Each row comes from the steps of one path. Every step used is in the known rows, and no mark comes twice. Write the path behind each row, first mark first.
Known rows:
n/k/j: [-0.14 -1.68 -0.21 -1.32  0.46 -1.37 -0.82  1.68 -3.73  0.38  3.16  0.88
 -1.84 -2.02  3.25 -1.70  0.14 -0.37]
q/v: [-0.30 -0.33  2.17 -1.03  0.73 -0.57  0.68 -1.16 -1.01 -2.18  0.92  1.31
  0.34  1.80 -0.88  0.57 -1.82 -0.81]
s/j/m: [-0.18 -0.34 -1.28  0.28 -0.08 -2.43  0.73  2.24  0.82  1.61  1.97 -0.20
  1.54 -1.29 -0.29  1.45  3.27  2.06]
n/v: [ 0.93 -0.77  2.85  0.22 -1.38 -2.49 -2.03  1.51 -3.12  0.59  0.78  0.74
 -1.25  0.28  3.41 -0.14 -0.70 -2.86]
n/v/j/s: [ 1.76  0.45  5.14  0.45 -1.65 -2.81 -2.18 -1.49 -5.79  1.26 -0.90 -1.59
 -2.33 -1.69  3.80 -1.75  2.16  2.51]
j/s/n/k: [ 3.11 -0.24  1.77  2.58  0.43  4.58  0.69 -0.85 -1.00  1.97 -0.51 -0.28
  0.10 -2.09  2.76 -3.71 -1.16 -0.03]
m/j/s: [ 4.64  1.57  0.79 -0.27 -1.80  3.91 -0.68 -2.48 -1.39  0.47 -1.83 -0.62
 -0.07 -2.14  2.74 -1.24 -0.56  4.04]
j/m/n: [ 3.07 -0.26  1.38  1.31 -0.48 -1.61  1.76  1.06  0.80  0.66  0.64  0.47
  1.88 -0.40 -1.81  2.42  1.96 -0.12]
k/j/s: [ 2.94  0.92  1.84  1.00  0.25 -0.69 -0.26 -3.04 -3.74  0.21  1.35 -3.57
 -0.67 -3.65  0.50 -1.77  1.63  4.12]
s/j/m/n: [ 1.65 -1.65 -0.78  1.39 -1.35 -2.02  1.36  2.40  0.58  0.86  1.46  1.33
  2.64 -0.59 -1.21  2.50  2.56  0.34]
m/n/k/j: [ 1.78 -2.96  0.05 -0.39 -0.71 -1.00 -0.24  1.88 -3.95 -0.47  2.65  2.31
 -0.65 -1.37  2.21 -0.51 -0.47 -2.14]
j/m/n/v/q: [ 2.11 -1.98  5.31  0.99 -2.14 -5.65 -0.81  3.91 -2.04  2.07  1.95  1.00
  0.29  2.32  0.33 -0.18 -0.48 -3.37]
j/s/n: [ 4.42  1.62  2.28  3.98  0.27  3.54  1.17 -3.21 -0.49  0.85 -1.82 -2.43
  0.49 -2.54 -0.09 -2.07  0.08  1.66]
k/j: [ 1.01  0.07  0.16 -0.05  0.45 -2.30 -0.29 -0.63 -3.30 -0.85  1.92 -1.29
 -1.43 -2.33  0.41 -0.05  1.27  1.45]
v/q: [-1.97 -1.00  1.19 -0.64 -0.22 -1.61 -0.50  1.39  0.28  0.96  0.63 -0.19
 -0.29  2.38 -1.35 -2.32 -1.87 -0.44]
q/v/n/k/j: [ 1.37 -1.16 -0.20 -1.07  0.93 -1.18  0.94 -2.53 -3.68 -1.05  3.29  2.33
 -1.27  2.97  3.55 -4.32 -1.11 -0.62]
j/s/n/v/q: [ 3.32 -0.10  6.26  3.52 -1.33 -0.52 -1.42 -0.42 -3.26  2.39 -0.41 -1.89
 -0.95  0.11  2.07 -4.54 -2.42 -1.62]
n/k: [-1.37 -1.94 -0.55 -1.25  0.11  1.05 -0.51  2.26 -0.51  1.12  1.23  2.15
 -0.40  0.40  2.85 -1.69 -1.17 -1.85]
k/j/m/n/v/q: [ 3.15 -1.93  5.54  0.88 -1.68 -8.05 -1.17  3.17 -5.25  1.28  3.85 -0.33
 -1.05 -0.02  0.76 -0.19  0.96 -2.09]
j/s: [ 1.75  0.77  1.55  1.14 -0.15  1.77 -0.07 -2.36 -0.52  0.95 -0.57 -2.29
  0.76 -1.29  0.00 -1.60  0.28  2.64]
m/n/k: [ 0.54 -3.20 -0.13 -0.27 -1.10  1.46  0.12  2.60 -0.75  0.29  0.69  3.54
  0.76  1.12  1.85 -0.40 -1.85 -3.55]
q/v/j/s: [ 0.59  0.78  4.41 -0.77  0.37 -0.82  0.38 -4.07 -3.77 -1.58 -0.70 -1.09
 -0.63 -0.22 -0.65 -0.98  0.97  4.52]
k/j/m: [ 2.39  1.15  1.06  0.33  1.15 -4.44  0.88  0.22 -2.23  0.61  2.97 -2.38
 -0.73 -3.49 -0.29  1.12  4.03  3.06]

Which path is each row?
[ 5.09 -0.90  4.32  1.42 -1.39 -6.46 -0.56  1.83 -5.59  0.49  3.18 -0.14
 -0.77 -2.51  2.07  2.12  2.72 -1.58] : k/j/m/n/v
[ 0.94 -1.60  1.54 -0.90 -0.35 -2.63  1.13  2.83 -1.94  1.40  0.79  2.50
 -0.42 -0.75  1.47  0.84  3.24  0.67] : v/j/m/n/k
[ 7.24  2.39  1.52  2.55 -1.15  5.61  0.59 -3.31 -1.34  0.25 -3.10 -0.75
 -0.40 -3.41  2.72 -1.74 -0.76  3.24] : m/j/s/n
[ 4.00 -1.01  4.11  1.51 -1.89 -3.99 -0.32  2.50 -2.35  1.21  1.36  1.21
  0.61 -0.08  1.62  2.23  1.28 -3.02] : j/m/n/v
[ 2.27  0.18  2.05  0.39 -0.52 -3.61  1.58  0.47 -1.44  0.24 -0.50  0.26
 -0.07 -1.16 -1.37  2.50  4.52  2.55] : v/j/m/n
[-1.03 -1.71  4.07 -0.38 -1.60 -4.10 -2.60  2.83 -2.81  1.48  1.41  0.55
 -1.44  2.69  1.99 -2.62 -2.49 -3.26] : n/v/q
[ 1.62 -0.71 -2.22 -0.07  0.35 -0.72  0.30 -1.28 -2.67  0.97  2.32  0.97
 -1.70  1.02  4.58 -4.82  0.69  0.31] : v/n/k/j
[ 1.89 -1.67  3.95  0.32 -2.56 -4.10 -1.58  1.01 -5.61 -0.51 -0.97  2.04
 -1.86  0.21  2.73  1.15  1.20 -1.90] : m/n/v/j
[ 8.12  1.69  4.33  2.69 -2.61  3.23 -1.38 -1.81 -4.43  0.82 -2.33 -0.01
 -1.52 -3.20  6.14 -1.89 -1.50  0.33] : m/j/s/n/v
[ 4.41 -0.03  6.51  3.53 -0.87 -2.94 -1.66 -1.00 -6.51  1.60  1.36 -3.13
 -2.41 -2.26  2.49 -4.68 -1.02 -0.18] : k/j/s/n/v/q
[ 1.55 -0.98  1.28 -0.20  0.32  0.37 -0.78 -0.68 -4.33  1.26  2.59 -1.44
 -1.08 -3.31  3.28 -3.37  0.42  2.20] : n/k/j/s
[ 2.41 -0.86  0.42  1.41  1.01  0.49  0.38  0.93 -3.86  0.18  1.96  0.62
 -2.09 -3.28  3.28 -2.13 -0.10 -1.33] : s/n/k/j
[ 3.57  0.15  1.30  1.67  1.85 -1.55  1.55  1.68 -2.80  1.60  3.08 -0.43
 -1.35 -4.30  2.50 -0.92  2.61  0.30] : s/n/k/j/m
[ 0.43 -3.50 -1.30  0.09 -1.21 -0.99  0.85  4.85  0.01  1.91  2.70  3.40
  2.27 -0.16  1.55  0.83  1.35 -1.46] : s/j/m/n/k
[ 1.89 -0.21  4.24 -0.63  0.20 -4.16  2.22 -0.76 -2.56 -2.00  0.43  1.62
  0.42  0.70 -2.31  3.01  2.67  1.69] : q/v/j/m/n
[ 5.45  1.69  2.50  3.82  0.80  1.13  0.79 -3.82 -3.80  0.05  0.16 -3.81
 -0.89 -4.88  0.30 -2.18  1.39  3.10] : k/j/s/n
[ 1.06 -0.74  0.57 -1.08  1.36 -3.32  0.35  2.53 -2.73  1.72  4.36 -0.13
 -1.11 -3.05  2.44 -0.57  2.83  1.24] : n/k/j/m
[ 0.30 -1.21 -0.25 -0.92  0.51  1.22  1.24 -1.77 -0.52 -0.40  1.45  3.61
  0.18  5.31  3.12 -4.23 -2.53 -2.05] : q/v/n/k
[ 0.03  1.17  3.77 -1.56  1.32 -4.48  1.65 -0.82 -2.29 -1.15  0.99  0.14
 -0.74  0.04 -1.41  1.84  3.33  3.49] : q/v/j/m
[ 0.34  1.56  1.60 -0.61  0.74 -3.93  1.04  0.29 -1.21  1.10  0.05 -1.18
 -1.15 -1.78 -0.39  1.31  5.09  4.30] : v/j/m
[ 0.63 -2.03  3.67 -1.87  0.24 -3.04  1.77  1.58 -3.11 -0.79  1.68  3.73
 -0.03  1.06  0.41  1.41  1.44 -0.10] : q/v/j/m/n/k
[ 2.22  0.23  2.52  1.76  0.34  2.60  0.52 -1.50 -3.32  1.61 -1.64 -0.45
 -1.80 -2.90  3.11 -3.50  1.35  2.64] : v/j/s/n/k
